Known rows, with every way that one mark hangs from another
[fadero [navip mune sobi]]: [ -9  26  35 -10 -13  30  28  -4 -21  46  46  10 -24  10   4   2  26   4
  11  35 -21  35  11  -3 -38 -25  14  23]
[bazev [birig [mune fatiz zupor]] nodozo]: [ 11   2  33 -11  28  11  61   0 -34 -16  19   9 -39  19  29 -25  14   2
 -19  13  23  13  26   2 -34  -5  21   8]
[zupor [mune fatiz [nopab pako] rume]]: [  9  -4  15   7 -19  -6  -7  26 -25   0   7  31  15  20  -3   0 -41  10
  17 -37  -9 -27   4  13   1 -31  12  23]
[mune birig fatiz [nopab kuzit] [rume sobi] zupor]: [ 60  -7   1  27   3  19  -6  15   0 -38  30  56  -9  10   4 -14   3  12
 -28 -14   9 -66 -22  11  39 -70 -24 -16]
[gedil [bazev [birig [mune [rume sobi] zupor]] nodozo]]: [ -3  -2  28 -23  39  -6  29  24 -33  10  15   1 -44  23  39 -44  24 -40
 -48   4   3  14  13  34  -9 -23 -10  -9]
[bazev birig]: [ 10   3  27 -20  -9  52  10 -24 -46  32  52 -18 -12  23  -5 -35   9  -5
 -13  13  22  34  44  26 -24   7  35  22]
[zupor [mune birig fatiz [nopab kuzit pako] rume]]: [ 52  -4   1  25 -12  -4 -16  26  -1 -21   7  62   2  35  -4 -21 -35   8
  18 -36 -16 -50  -3   4  15 -36  -1   1]
[zupor [mune birig fatiz nopab [rume sobi]]]: [ 35 -14   5   1   2  21  -2  31   5 -27  14  53  12   6 -26   9  -2  -2
 -36 -49  20 -50 -16  13  12 -58 -21  -1]
[navip [mune fatiz zupor]]: [-20  15  37  -2  -5  18  38 -10 -30  -1  49  14 -17  -7   3   2   7  21
  11  -3  20   0  18  -8   2 -37  21  30]
[mune birig fatiz nopab [rume sobi] zupor]: [ 39  -7   7   9   1  28  -7  22  -4 -36  27  44   2  -2   0   4  11   9
 -42 -17  19 -58 -22  16  40 -70 -28  -3]
[navip [mune birig fatiz nopab rume] sobi]: [ 13  18   7 -13 -22  16   8  10   8 -12  21  47 -35  -2  16  26   0   1
  -2   2   4 -19  -7  10  16 -53 -26   1]
[birig [mune fatiz [nopab kuzit pako] [rume sobi] zupor]]: [ 31  -6  19  26   7 -38  21  37 -17   1  12  49   6  26  27 -22 -17  13
  11 -22   8 -46 -34  -1  24 -59   1 -29]
[fadero [navip mune] [rume sobi]]: [ 15  17  52 -23   9  32  33   8 -27  19  61  10   5  13 -30 -17  31   6
   1   5 -21  18  -9 -13 -66 -23  17  -4]
[fofigun bazev]: [-15  18  39 -15 -39  43 -19 -28 -39  57  59  -5   0  12  -6 -10  -2   6
   4   4   0  10  60  30   4   9  16  26]
[nopab kuzit [pako [birig mune]]]: [ 25   5  28  -9   3   3  17  14 -24  67  30  26   8  57   1 -40   0   3
  47  13  20  23  35   7  -7  -6  42 -11]
[kuzit birig]: [  4  16  30 -24  -6  66 -10 -14 -18  41  58  11  11  10  -9  -8  36  15
 -16  15  21  18  35  33 -17 -15  13  31]
[zupor [mune birig rume]]: [ 12 -19  24 -13 -11  52 -11   1 -16  -7  24  24 -17  26 -29 -14   4   4
 -14 -25  11 -12  24  13   1 -32  -7  13]
[fofigun [bazev [birig mune] gedil nodozo]]: [ 20  11  23 -30 -21  21  41 -11 -39  45  19  12 -56  32  35 -37  14 -32
 -19  18 -12  58  72  16 -40  46  25   2]
[birig [mune fatiz nopab rume]]: [ -5 -13  15 -23 -13   7  29   0 -34   9  27  38 -11  15   3   3 -17  38
  -3   9  38 -30  -1  17   2 -38   2  -2]
[kuzit [birig [mune fatiz [rume sobi] zupor]] [nopab pako]]: [  6   0  22 -16  19 -13   0  32  19  -9   1  46  35   3  43   3  35  19
 -17 -25  35 -23 -37   0  -1 -74 -18 -18]
[pako birig]: [ 11   6  25 -26 -10  58   0  -8 -31  49  48   1   5  26 -22 -13  13   6
   5  20  27  25  55  27  -5 -12  28  24]
[nopab [kuzit [birig [mune fatiz zupor]]] pako]: [ 22  17  32  16  28  -4  18  11  -1  14  23  52  13  30  32 -22  20  35
  31   1  19 -21  -4  -3  -6 -32  20  -2]
[kuzit [nopab [pako [birig mune]]]]: [  2  -4  17 -50 -18   2   1  16 -21  58  22  15  25  29  15 -12  14   3
  15  14  36  32  27   4  -9 -27  28  -1]
[zupor [mune fatiz [nopab kuzit pako]]]: [ 31   6  12  26 -17 -15   2  18 -26  16  26  39  19  25  -4 -15 -37   8
  27 -32 -13 -26  11   3  -5 -19  31  19]
[pako [birig [mune [rume sobi] zupor]] [nopab kuzit]]: [ 37 -14  21 -21  -7  11  20  30 -27  25   0  45 -17  45 -11  -1   2   6
 -14  26  40  23  -2   7  32 -44  10 -37]
[navip mune [sobi rume]]: [-19  25  59 -32 -14  12  32  -9 -28  29  35  -7 -53  13  -3   6  17 -13
  18  11  -2  39  36  13 -13 -14   0   7]
[bazev gedil]: [ 11   5  15  -6 -34  58  23 -18 -50  49  50   6 -21   9  -2 -29  19   4
 -15  17   7  28  54  22 -17   2  30  30]
[bazev [birig mune] nodozo]: [  7   1  34 -32   7  27  48  -4 -44  28  35  -9 -38  28  11 -38  17 -23
 -24  22  20  48  44  16 -48  20  29   4]
[zupor mune]: [-11  -8  35 -14 -14  42   7  -6 -39  31  41   0   0  17 -29  -9   1   4
  -5 -19  14  13  37  13 -17 -16  24  33]

Rows
[ 22   3  22  -2  22 -16   2  48   7   0   5  57  31  15  31   8  15  15
 -11 -21  19 -33 -42  11  17 -65 -14 -15]
[kuzit [birig [mune fatiz [nopab pako] [rume sobi] zupor]]]
[  3 -26  28 -24  -5   5  16  22 -32  12  26  21  -9  17   5   0   9   5
 -32  -3  29 -14 -19  11  30 -68 -12 -17]
[birig [mune nopab [rume sobi] zupor]]
[ 19  24  16  10 -15 -12  -5  34  10 -23   2  45 -26   4  43  19  -5  -6
  18  -8 -21 -22 -19  -2  39 -63 -21   3]
[navip [mune birig fatiz [nopab pako] rume zupor] sobi]
[ 40  13  32 -16 -12  -4  10   2  -5 -18  23  38 -74  25  14   6  18 -14
   8  19 -19  -2   8  -2  37 -54 -25 -14]
[navip [mune birig [nopab kuzit] zupor] [sobi rume]]
[-11  21  18 -23  34  -5  48   0 -39  25  32  13 -31  14  33 -39  10 -10
 -23  20  17   7  36  35 -42  16  18  16]
[gedil [bazev [birig [mune fatiz]] nodozo]]
[ 17   5  30  -6   4  13  -1   9  -7  39  24  40  -1  49  16 -39  10  16
  29   4   9   5  10  15 -15 -18  11 -15]
[nopab [kuzit [birig [mune rume]]] pako]
[ 37  13  13 -19 -38  45   0  -1 -44  54  35  26  -7  35 -30  -7  -9   9
  -2  48  24  43  48  24  11   3  39   8]
[pako birig [nopab kuzit]]
[ 28  -3  15 -21 -18  11 -20  34 -22  44  15  20  28  40 -17   2 -18 -16
  20 -17  -4  21  32  14   6 -22  31  28]
[zupor [mune [nopab [pako birig]]]]
[ 33   2   8   1  -8   4 -17  28 -15  -5   5  31  10  28  18   1 -23  17
  23   3  -4 -21  13  18  34 -48   9  17]
[mune fatiz [nopab [pako birig]] rume zupor]
[-11  -4  26 -32  26   2  25   2 -44   6  15   0 -63  31  44 -45  11 -19
 -29  24  -3  17  31  34 -10 -13  -3   7]
[gedil [bazev [birig [mune rume zupor]] nodozo]]
[  9  -9  19 -33  -7  14  29  17 -32   1  -9  49 -18  31  -3  24 -10  44
  -2  37  52   9   6   7  27 -38  14  -5]
[pako [birig [mune fatiz rume zupor]] nopab]
[ 40  -6   1 -34 -18  19  56   6 -49  29  19  20 -55  27  28 -32  13 -29
 -43  34   1  53  43  16 -39  16  27   4]
[bazev [birig [mune nopab]] gedil nodozo]
[ 34 -13   8 -34  -8  14  19   1 -27  52  37  40  -8  49  -9 -14  -2  13
  14  32  33  10  28  12   6 -30  25 -12]
[pako [birig [mune [nopab kuzit]]]]
[ 34  27  24 -17   4   0  31  10   2 -18  21  57 -40  12   0  22  23  13
   2  33 -23 -18 -12  -4 -15 -37 -21   2]
[fadero [navip [mune birig fatiz nopab] [sobi rume]]]
[ 39  -2   9  18  -1  -2 -15  52   4 -15   5  52  31  13 -14  -3 -14 -16
 -16 -60  -2 -46 -22  10  14 -47 -12  -1]
[zupor [mune birig fatiz [nopab pako] [rume sobi]]]
[ 48 -14   1 -27  -8  11  53  27 -34  16   4  24 -51  26  25 -35  14 -46
 -58   9   1  41  18  19 -32  -4   4 -23]
[bazev [birig [mune nopab [rume sobi]]] gedil nodozo]
[ 51  12   7  14 -31  19 -25  15 -24  32  51  33   7  28  -1 -37  -6  -9
   4   7 -14 -15  19  16  22 -14  17   7]
[mune birig [nopab kuzit pako]]
[ 29   1   7   0  -9  34  -4   1 -20 -22  43  39  -3  -2   3   7  11  26
 -26   9  19 -45   4  12  33 -51  -4  23]
[mune birig fatiz nopab zupor]
[ -2  -5  31 -14 -18 -10   6  23 -47  37  32  15   6  24  22  -8  -2  11
   6  12  10   2   3   4  24 -35  22   9]
[birig [mune [nopab pako] zupor]]
[  6 -13  14 -31   3 -15   7  20  -5  -4 -10  35   9  28  37  -3  -1  32
  24   2  34 -10   3  -6  10 -61   7  -7]
[kuzit [nopab [pako [birig [mune fatiz rume zupor]]]]]
[ 52  -6   2  10  -6 -11 -10  29  -3   4  -6  53  10  52  -6 -12 -45   8
  44 -27 -11 -23  16   8   7 -35  19   4]
[zupor [mune fatiz [nopab kuzit [pako birig]] rume]]
[  9  30  50  -7  19  16  40  -5  -9 -22  28  22 -30   7  19  17  27  41
  32  23 -36  -6 -18 -21 -52 -46   5   9]
[fadero [navip [mune fatiz zupor] sobi] rume]
[ 21   3  31 -23 -21 -25  -8  24 -32   7  -5  11 -40  44  53 -22 -24 -32
  -1   5 -38  21  30  15  11   3   1  -9]
[fofigun [bazev [birig [mune [nopab pako] rume zupor]] nodozo]]
[ -7   4  32 -17 -17  37  25  -7 -35  21  46  17 -25  22 -17 -20   5  19
   8  25 -16  17  13  -4 -32 -24  13  21]
[fadero [navip [mune rume]]]
[ 15  11  11  -7 -14  10   6  13  11 -35  11  47 -45  -2  29  30   6   7
  -4   2  -2 -27 -16   1  36 -76 -31   4]
[navip [mune birig fatiz nopab rume zupor] sobi]
[ 45   1   7  15  -1   2  15  20   8 -40  29  64 -23   8   3  -6   1  -1
 -14 -20   8 -46 -27 -10  38 -76 -21 -18]
[navip [mune birig fatiz [nopab kuzit] [rume sobi] zupor]]
[ 18  11  23 -31 -20  33  15   0 -32  54  34  52  -6  29 -10   0  19  26
 -16  46  42  36  12  18  -5  -5  23  -8]
[pako [nopab [kuzit [birig mune]]]]
[ 46  23  24 -15  12  15  18  11   8 -46  23  53 -30   7  19  30  30  34
   8  29 -38 -30 -38 -21 -22 -65 -18  -1]
[fadero [navip [mune birig fatiz nopab zupor] sobi] rume]
[ 33  14  35 -12  17   2  36  18 -17 -28  41  39   6   1  -8  13  18  27
  -4   4 -24 -26 -41 -23 -33 -61   3   0]
[fadero [navip [mune fatiz nopab zupor]] [rume sobi]]
[  5  -2  39 -20   9   7  12  24 -28  45  19  13  10  44  12 -16  13   7
  31  12  23  23  25   2  12 -28  32   6]
[nopab [pako [birig [mune zupor]]]]
[  7 -17  25 -48 -20  25  16  18 -43  22  -2  32 -26  40  -9  17  -2  24
  -9  46  44  36  16  12  32 -35  14  -6]
[pako [birig [mune rume zupor]] nopab]
[ 28  10   7  12 -22  19  12 -15 -36  18  56  30  -2   9  -4 -15 -17  27
   1  12  12 -30  22  19   1 -22  20  16]
[mune fatiz [nopab kuzit]]
[ 24  16  -4 -13  22 -26  40   2 -36  20  31  37 -39  25  38 -42  -9 -10
 -19  27   3 -10  24  32 -24   5  14   2]
[gedil [bazev [birig [mune fatiz [nopab kuzit]]] nodozo]]
